Each row was made from one small tree. Brackets hold a mark, then the marks that hang from it, in alphabetical order. Every link used is in the known rows. Write each row's tree.
In the rows, 128 means zero.
Known rows:
[fotevav vovedu]: [121 150 147 117 162 132 160 138 142  92 100  86 143 146 128 107 117 159
 156 117]
[kovaf fotevav]: [137 155 137 121 159 145 154 131 131  96  94 106 144 144 125  98 101 180
 167 106]
[vovedu [fotevav famas fipov kovaf [velo bati]]]: [113 155 149 104 159 167 153 142 144 105  88 117 144 107 124  81  63 175
 139  69]
[fotevav famas fipov [velo bati] vovedu]: [ 95 160 152 111 164 156 154 145 159 101 106  92 136 129 132 116  82 168
 115  80]
[fipov [fotevav famas velo vovedu]]: [146 158 137 135 156 143 152 145 149  98 102  97 142 164 107 113  53 167
 134 110]
[famas fotevav velo]: [114 216 145 120 156 125 159 142 142  97  85  86 152 131 123  72 101 155
 165  95]
[kovaf [fotevav famas velo vovedu]]: [133 174 132 124 161 145 154 139 146 103 108  98 140 150 124 121  63 179
 139 102]
[famas [fotevav kovaf] velo]: [ 99 209 146 112 157 134 158 143 140 100  76  91 150 120 130  62  99 160
 167  78]
[fipov [fotevav famas kovaf velo vovedu]]: [132 151 138 127 157 151 150 146 146 101  94 102 141 153 114 102  51 171
 136  93]
[famas fotevav]: [109 178 148 118 158 131 153 136 134  95  83  93 144 136 113  86 111 163
 170 107]
[vovedu fotevav]: [146 155 145 116 157 141 159 136 135  94  91 108 151 130 114  84  89 164
 166 112]
[fipov [fotevav kovaf [velo bati] vovedu]]: [119 150 142 115 158 158 151 143 141  99  81 105 142 159 116  84  67 168
 154  94]
[fotevav kovaf velo vovedu]: [107 153 143 108 163 152 157 148 142  98  95  93 141 135 137  99 106 171
 143  86]
[bati velo]: [141 157 144 119 159 135 157 144 148  93 102  93 141 141 123  93 128 173
 139 113]
[fotevav famas fipov kovaf [velo bati] vovedu]: [ 75 150 153  99 165 169 151 147 156 106  95 100 134 113 142 101  79 174
 117  54]
[vovedu [fotevav fipov kovaf velo]]: [124 150 144 103 159 169 153 145 134  99  87 117 147 110 126  75  83 176
 152  73]
[vovedu [fotevav famas fipov velo]]: [140 160 144 118 158 156 154 144 144 100 101 111 146 117 117  97  66 173
 134  89]
[fipov fotevav]: [151 140 143 132 155 143 153 136 133  90  87 105 146 157 108  89  91 167
 162 115]
[vovedu [fotevav [kovaf fipov] [velo bati]]]: [125 154 146  99 158 160 155 141 133  99  86 120 152 124 127  70  83 178
 158  83]

Which tree is each row?
[ 62 211 151  92 161 150 153 145 149 105  70  90 145 119 137  55  87 156
 165  60]	[famas [fotevav fipov kovaf vovedu] [velo bati]]
[105 193 142 115 159 136 152 145 142  98  90  87 143 146 114  97  94 161
 158 105]	[famas [fotevav velo vovedu]]
[138 157 143 112 158 160 155 144 137  96  94 112 148 121 119  86  85 172
 150  91]	[vovedu [fotevav fipov velo]]
[125 166 136 107 163 153 149 138 140 102 113 113 147 154 138 111  69 191
 139  87]	[kovaf fipov [fotevav famas [velo bati] vovedu]]
[127 162 148 112 158 158 155 141 146 101  95 112 146 117 117  91  65 171
 137  87]	[vovedu [fotevav famas fipov [velo bati]]]
[ 92 211 143 100 161 136 154 147 142 102  86  91 152 129 138  66  90 162
 164  73]	[famas [fotevav [kovaf fipov] vovedu] velo]
[ 93 154 150 101 165 153 154 144 150 104 105 103 142 131 144 104  83 179
 123  70]	[fotevav famas [kovaf fipov] [velo bati] vovedu]
[145 164 145 136 154 137 156 136 147  96  91 101 147 152 110  90  65 163
 146 105]	[fipov [fotevav [famas [velo bati]]]]
[111 153 145 110 164 160 154 149 145  93 104  91 140 133 135 109 112 170
 134  86]	[fotevav fipov velo vovedu]
[138 155 142 110 159 154 154 144 138 102 101 118 150 119 125  89  67 180
 140  81]	[vovedu [fotevav famas [kovaf fipov] velo]]
[102 189 149 115 157 139 153 139 139  97  80  94 143 139 113  84 103 164
 162 102]	[famas [fotevav [velo bati]]]
[ 74 146 152  90 165 176 151 147 145 100  85 101 137 120 145  85 106 173
 140  59]	[fotevav fipov kovaf [velo bati] vovedu]
[ 95 166 151 101 165 140 158 142 152 103 103  97 148 124 151  89  84 169
 134  68]	[fotevav [famas [velo bati]] [kovaf fipov] vovedu]
[ 80 179 144 100 162 158 145 149 139 102  82  95 139 124 127  83  95 169
 155  70]	[famas [fotevav fipov kovaf velo vovedu]]
[ 77 218 151 100 160 141 155 144 151 101  77  85 147 129 130  66  87 151
 163  78]	[famas [fotevav fipov vovedu] [velo bati]]
[143 154 144 135 154 146 153 138 145  96  91 106 143 157 105 100  63 170
 138 107]	[fipov [fotevav famas [velo bati]]]
[102 180 147 113 159 151 148 144 136  96  85  97 141 126 118  87 107 170
 155  86]	[famas [fotevav fipov velo]]
[121 144 148 107 160 159 153 140 140 102  90 116 145 103 125  82  72 173
 147  74]	[vovedu [fotevav famas fipov kovaf]]
